Each row comes from the steps of one walk. Every step used is in the known rows, and no mark comes twice. Write the walk behind each row, first mark first.
In the rows, 128 means zero.
Known rows
dimu, vidab: [161 141 135 116 152 117 105 162 143  99 124 149 122  88 138 103 132 144
 135 112 136 156 143 113 124 133 112 115 135 137 133 140 134 118 133 145]
vumiv, lonu, pake, kizivuk, fekud, dovis: [121 127 118  43 126  92 142 117 126  99 148 161 143  45 122 156  77 150
 130 160  70 153  53 155 107 145 156 130 177 124 161 181  85 146 166 133]
dovis, vumiv, lonu, pake, kizivuk, fekud: [123 146 139  52 143  82 157 138 123 125 123 170 103  89 133 191  82 165
 134 165  97 160  77 144  92 121 154 113 177 101 124 170  85 169 180 144]
nogit, lonu, vumiv, vodor, pimi, sunod: [144 194 132 115 161  74  90  69 136 192 160 154 136 121 106 118 151 154
 104 154 115  46 110 138 155 141  71 140 143  89 172 169 149 185 125 209]
nogit, lonu, vumiv, vodor: [144 165 147 126 142  56 112  88 128 180 149 146 121 108 136 117 148 139
 112 151 137  95 106 132 163 103 100 138 144  80 128 139 128 199 171 184]
dovis, fekud, kizivuk: [145 144 117  65 165 144 133 114 139  85 117 149 134 109 143  82 104 112
 108 145 119 147 100 140 119 133 138  89 133  96 132 156 118 102 109 132]
fekud, dovis, vumiv, lonu: [172 153 100  99 182 112 154 130 116 115 197 153 111 101 145 165  95 111
 128 151 101 137 103 144 126 153 177 117 161 135 103 171 105 164 177 134]
vumiv, dovis, dimu: [128 154 112 128 148  77 155  97 132 131 150 170 120 131 170  99  77 126
 143 143 117 110 158 147 120 100 122 138 159 119 148 153 130 141 154 117]
sunod, pimi: [107 139 117 119 141 120 120 130 136 128 138 146 102 156 132 109 132  93
 119 114 144 104 144 138 136 130 121 111 108 119 134 121 116 126 107 113]
lonu, vumiv: [118 132 132 139 138 112 124 118 112 134 122 126 144 149 141 135 142 165
 109 102 141 116 126 121 122 118 120 111 144 114  99 140 122 152 149 134]
vumiv, dovis, fekud, kizivuk, pake: [145 164  85  73 191  91 114  70 119  80 139 121 114  96 167  44  70 111
 104 137 122 135  87 138 106 138 146 109 142  83 166 184 104 111 130 102]
nogit, lonu, vumiv, dovis, fekud, kizivuk: [140 195 129  76 194  70 141  72 129 120 122 149 122  92 171  36  99 144
  97 129 109 105 100 145 130 116 124  92 152  45 126 160 113 159 165 159]
fekud, kizivuk, pake, lonu, vumiv, dovis: [114 128  88  87 176  58 101  90  92  86 133 104 119 112 209 108  91 193
  96  90 116 106 105 120 138 141 134 126 165 120  96 185 103 144 132  91]
pake, kizivuk, fekud, dovis, dimu: [ 89 114 128  59  94 115 138  77 125 131 140 176 151  82 171 108  91 154
 114 135  72 148  78 180 127 126 157 134 191 160 167 180  99 120 184 114]
kizivuk, fekud, dovis, dimu, vidab: [172 120 128  66 135 106 116 128 135 106 153 189 133  72 186  86  91 157
 132 137 102 168 108 154 130 141 128 115 197 157 150 192 110 117 182 151]
dimu, dovis, fekud, kizivuk: [172 171 133  63 182 116 109 104 131  75 133 169 153  88 171  78  81 140
 126 156 109 134 137 131 124 147 165 115 166 104 113 180 122 103 131 135]
fekud, kizivuk, pake, lonu: [136 101  92  66 152 108  97 124  99  78 144 106 117 101 171 117  99 154
 102 129 103 134  84 122 152 160 141 126 135 159 100 167 106 118  88  91]
nogit, lonu, pake, kizivuk, fekud, dovis: [121 149 149  33 112  91 141 100 117 130 131 158 162  37 120 112  78 161
 117 160  63 135  45 170 155 150 147 127 162 109 160 159  87 157 184 151]
vodor, pimi, sunod: [123 151 111 115 143 147 111 109 134 145 138 134 146 142  96 131 132 144
 123 121 110  76 132 129 126 161  96 134 123 134 179 153 148 120  83 148]
lonu, vumiv, vodor, pimi: [134 147 106 145 157  89  96  87 145 180 140 140 120 129 128 142 139 147
 120 101 138  86 148 123 106 109  72 142 151  97 160 165 133 167 140 178]
dovis, fekud, kizivuk, pake, lonu, vumiv: [146 142  72  54 185  98 102 111 103  88 131 125 142 126 190 102 103 196
  77 105 112 149  78 129 133 153 130  97 157 124  90 206  91 140 122 121]
kizivuk, pake, lonu, vumiv, dovis, dimu: [133 154  72 118 153  38 123  83  91 135 156 146 121 155 214 116  82 215
 114 106 120  96 137 136 138 124 120 147 183 148 103 196 102 174 167 108]
pake, lonu, vumiv, vodor: [136 147 121 118 138  65 110 109 132 152 140 142 124 131 175 166 144 186
 117 104 131 127 129 122 159 115 108 153 158 110 104 174 124 183 154 161]
pake, lonu, nogit: [130 141 109 118 120 128 143 139 136 107 168 136 153 109 137 162 117 142
 128  98 103 124 123 108 159 158 107 151 136 150 114 172 115 154 102 127]
dovis, fekud, kizivuk, pake, lonu: [157 141  67  42 176 115 110 117 115  86 138 126 122 105 178  96  87 155
  88 135 101 158  70 135 142 166 142 111 141 131 113 189  98 117  97 110]
vodor, pimi: [128 136 105 140 148 140 112 121 142 157 138 135 121 125 109 126 111 124
 128 105 115  95 147 130 104 140  88 136 123 128 157 134 131 129 106 147]
vodor, vumiv: [122 132 129 143 132 139 123 123 115 139 148 149 101 144 127 147 110 138
 126 123 138 106 150 133 108 120 110 137 143 143 108 143 127 159 132 120]
dovis, fekud: [144 171 110 110 149 139 138 123 146 126 127 147 123 129 130  98 125 129
 115 134 125 155 120 141 117 135 124 113 132 104 140 156 120 125 133 145]
nogit, lonu: [144 149 141 116 137 114 130 120 127 155 142 143 120 105 115 104 126 123
 119 158 111 106 112 142 159 135 118 133 119 112 122 115 127 155 140 152]
pake, kizivuk, fekud, dovis: [ 83 124 133  69 105 123 123  78 130 124 122 130 137  69 147 118 115 149
 112 110  86 157  66 159 124 146 160 133 169 134 172 164  99 118 180 120]
nogit, lonu, vumiv, dovis, fekud: [141 220 120 115 183  74 147  76 136 160 132 162 119 111 150  60 117 156
 107 117 117 107 115 146 130 120 116 121 156  50 131 160 109 183 194 175]
vumiv, vodor, pimi, sunod: [134 162 117 114 142 106  97  86 150 163 152 146 124 129 103 140 140 124
 127 145 116  79 128 137 137 147  92 151 129 112 205 171 154 129  92 174]
lonu, nogit: [124 141 126 140 113 136 135 123 131 104 164 129 157 112 107 135 124 107
 132 116 119 115 117 105 138 137 109 134 128 129 140 162 123 136 106 125]

Write each row's walk
[182 167  87  43 189  93  84 104 108  70 151 150 140  84 201  90  70 181
 103 151  98 136 105 127 150 181 167 138 166 135  98 216 101 115 122 110]
dimu, dovis, fekud, kizivuk, pake, lonu
[159 139  93  69 170 126 105  97 109  81 134 115 125 109 149  65  95 118
  90 156 116 151  69 140 112 144 141  94 133 114 137 181 108 105 108 108]
dovis, fekud, kizivuk, pake
[130 102  93  76 154  91  93 114  83  88 132 106 140 128 189 133 108 191
  90 107 117 115  92 119 145 149 136 108 155 149  71 181 106 142 113 106]
fekud, kizivuk, pake, lonu, vumiv
[134 101 112  88 151 115  94 111  96  79 136 101 124 109 149  96 102 123
 103 149 125 125  85 124 126 138 145 109 124 140 128 156 117 105  95  93]
fekud, kizivuk, pake
[179 170 111  66 185 104  82  90 104  65 148 139 144  90 169  63  69 146
 105 163 114 126 107 128 125 166 170 119 159 112 122 206 108 111 126 113]
dimu, dovis, fekud, kizivuk, pake
[101 143 147  60 135 123 142  83 120 140 130 140 117  85 168 144 110 153
 117 102  84 165  67 159 134 144 179 128 188 130 144 173  90 137 219 131]
pake, kizivuk, fekud, dovis, vumiv
[138 138 108 134 138 115 138 132 138  98 195 141 127  88 102 159 118  93
 134 138 114 114 106 108 114 137 116 130 130 130 139 167 120 155  98 127]
vumiv, lonu, nogit
[113 159 118 149 151 108 136  99 120 132 151 152  86 134 147 125  89 132
 139 107 136  91 162 137 101 118 113 154 149 113 132 143 126 161 156 110]
vodor, vumiv, dovis
[122 167 121 129 150  95  91  79 136 165 144 148 141 150 120 143 151 165
 112 125 132  67 136 123 130 136  78 138 153 106 179 183 152 160 114 181]
lonu, vumiv, vodor, pimi, sunod
[156 153  68  57 166 122 115 114 119  58 170 124 146  84 161 103  82 136
  92 121  90 144  64 114 149 179 126 115 135 137 121 222  95 126  75 105]
dovis, fekud, kizivuk, pake, lonu, nogit
[125 183 141 136 162  62 133  87 118 157 135 137 116 112 154  87 124 156
 118 114 121  81 127 132 141 114 112 135 150  75 120 130 122 181 184 150]
nogit, lonu, vumiv, dovis
[158 187 124 114 173 100 112  93 138 174 160 158 110 149 122 158 128 134
 128 145 124  84 129 134 137 140 117 141 144 106 180 175 147 152 136 187]
dovis, vumiv, vodor, pimi, sunod
[154 127 112 101 129 119 148 115 117 120 179 174 162 116 161 105  88 126
 120 150 100 120 124 161 140 132 146 123 161 169 126 165 119 129 149 123]
fekud, dovis, dimu
[111 148 124  60 160 110 146  92 129 126 162 159 100  68 159 170 106 137
 121 132  78 167  51 159 110 146 183 121 191 132 141 186  83 159 209 134]
pake, kizivuk, fekud, dovis, vumiv, lonu
[119 126 133  33  95  93 154 106 115 114 138 187 184  73 154 127  50 175
 128 162  68 138  82 178 127 125 148 118 195 145 151 186  87 134 174 131]
lonu, pake, kizivuk, fekud, dovis, dimu
[172 178 155 122 168 103 129 125 111 125 152 163 129 132 167 146 101 159
 144 140 130 116 162 120 138 142 180 142 164 124  81 156 121 150 185 145]
dimu, dovis, vumiv
[106 159 125 150 153  80 132  83 119 131 117 129 127 137 163 112 120 165
 128  83 140 100 152 119 113 104 126 127 156  87 124 145 124 157 171 128]
lonu, vumiv, dovis
[113 145 122  85 134  88 147 147 129  93 141 161 144  73  97 166  84 145
 141 169  95 130 108 146  96 118 128 128 139 125 129 150 105 163 120 128]
vumiv, lonu, pake, kizivuk
[139 138  82 116 122 107 108 126 108  97 184 108 139 109 138 151 111 148
 116 109 109 124  94 104 160 172 113 157 131 160 123 197 103 150  94 107]
kizivuk, pake, lonu, nogit
[147 172 125 131 169  73  93  89 146 211 155 152 115 103 122 113 137 135
 113 128 124  60 121 139 143 114  59 140 136  84 158 148 130 194 148 201]
nogit, lonu, vumiv, vodor, pimi
[113 157 149  61 139  85 129  58 134 149 143 152 101  71 174 149 115 139
 116 125  93 169  51 158 140 126 174 143 191 105 174 189 100 152 230 152]
pake, kizivuk, fekud, dovis, vumiv, vodor
[166 155 141  93 134  89 150 148 116 137 138 150 160 100 103 118  89 144
 135 183 101 106 113 136 160 131 114 122 124  96 110 118 114 165 129 170]
nogit, lonu, pake
[ 66 118 148  85  98 115 116  89 139 138  93 130 117  89 142 130 136 150
 120 117 108 156  83 146 109 120 130 134 157 120 170 144 109 121 160 124]
pake, kizivuk, fekud
[106 144 167  49 102  81 134 114 120 148 101 152 139  60 112 120  95 168
 127 168  84 132  70 156 143 123 120 127 152  98 152 135  93 158 168 161]
nogit, lonu, pake, kizivuk, fekud
[130 130  89 120 142  90  96 123  92 130 139 104 125 145 172 148 136 210
 100  91 129 116 104 116 148 149 123 132 151 155  81 179 108 166 137 116]
kizivuk, pake, lonu, vumiv
[202 162 106  76 183  95 174 163 111  90 194 176 144  92 129 181  58 132
 142 175  96 132  96 141 125 148 183 107 167 122  86 170  98 177 167 148]
fekud, dovis, vumiv, lonu, pake
[128 142 102 157 146 135 139 132 126  98 214 170  97 107 100 174  95 102
 133 136 122  89 126 110  96 137  96 139 140 145 114 185 117 188 104 113]
vodor, vumiv, lonu, nogit
[174 171 131 107 164  94 137 103 127 146 184 147 116 107 160 146 106 115
 122 140 119 141 102 143 163 130 166 137 163 111 130 177 117 159 199 158]
fekud, dovis, vumiv, vodor
[148 148  63 128 166  61  67  97 124 177 162 120 107 126 157 156 119 186
 103  96 128  89 117 122 131 146  65 162 152 131 138 197 113 180 127 159]
kizivuk, pake, lonu, vumiv, vodor, pimi
[143 117 101  77 161  57  78  93 103 106 143 113 120 112 193 135 116 178
  94 120 128 123  82 120 154 129 122 134 159 126 105 197 111 157 118 121]
fekud, kizivuk, pake, lonu, vumiv, vodor
[149 166  61  53 196  80 120  83 125  79 140 124 106  92 194  72  70 150
 103 118  96 152  89 138 136 159 145 131 152  98 135 197  97 120 128 103]
vumiv, dovis, fekud, kizivuk, pake, lonu
[183 145 116  55 162 100 161 141 111 106 171 170 117  96 146 182  64 151
 132 173  89 155  66 143 123 151 180 102 194 115 112 184  84 168 196 158]
kizivuk, fekud, dovis, vumiv, lonu, pake
[149 167 119  68 167  92 174 141 115  89 176 175 154  66 121 179  61 141
 135 158  71 139  81 155 115 138 178 119 166 132 102 181  91 177 170 133]
fekud, dovis, vumiv, lonu, pake, kizivuk
[103 126 136  43  98 110 136 111 119 106 118 148 169  57 132 137  81 170
 123 132  74 154  64 156 124 140 158 123 174 121 160 171  90 129 175 127]
lonu, pake, kizivuk, fekud, dovis
[122 127 144  47 125  93 119 105 138 104 140 193 138  41 187  89  97 165
 129 119  82 175  92 167 120 128 135 123 201 161 173 199 106 113 188 134]
pake, kizivuk, fekud, dovis, dimu, vidab
[162 187 150 109 180  36 129 111 122 134 155 203 124  93 187  52 100 176
 135 124 120  98 157 147 133  99  91 116 175  99 117 162 126 178 192 171]
nogit, lonu, vumiv, dovis, dimu, vidab
[104 124 131  56 114  83 137 129 132 110 114 160 121  67 115 166  91 161
 138 165  92 154  77 146  93 126 125 119 169 113 155 159  94 156 142 139]
vumiv, lonu, pake, kizivuk, fekud
[142 123  81 109 135 101 105 129 105 121 148 104 112 122 158 139 118 167
 111 124 114 138  97 125 152 164 127 152 130 162 109 168 109 140 117 110]
kizivuk, pake, lonu
[126 112 125  89 115 136 123 100 121 124 140 125 130  94 155 122 119 137
 116 120 103 150  77 145 134 157 155 125 168 132 155 162 106 118 171 134]
kizivuk, fekud, dovis
[130 166 115  79 187 110 141  85 143  84 122 147 120  96 167  59  78 115
 118 124 115 140 117 143 107 123 143 110 148  72 155 159 113 107 136 121]
vumiv, dovis, fekud, kizivuk
[135 150 139 134 132  74 106  94 132 151 132 135 127 136 146 137 147 145
 118 122 146 116 125 123 131  95 110 135 153  95 128 158 131 165 160 159]
lonu, vumiv, vodor
[142 193  62 107 180  62 117  83 113 130 136 132 113 135 196 101 103 208
 101  86 124 132 110 128 129 151 121 138 166 105 118 211  95 166 173 125]
kizivuk, pake, lonu, vumiv, dovis, fekud
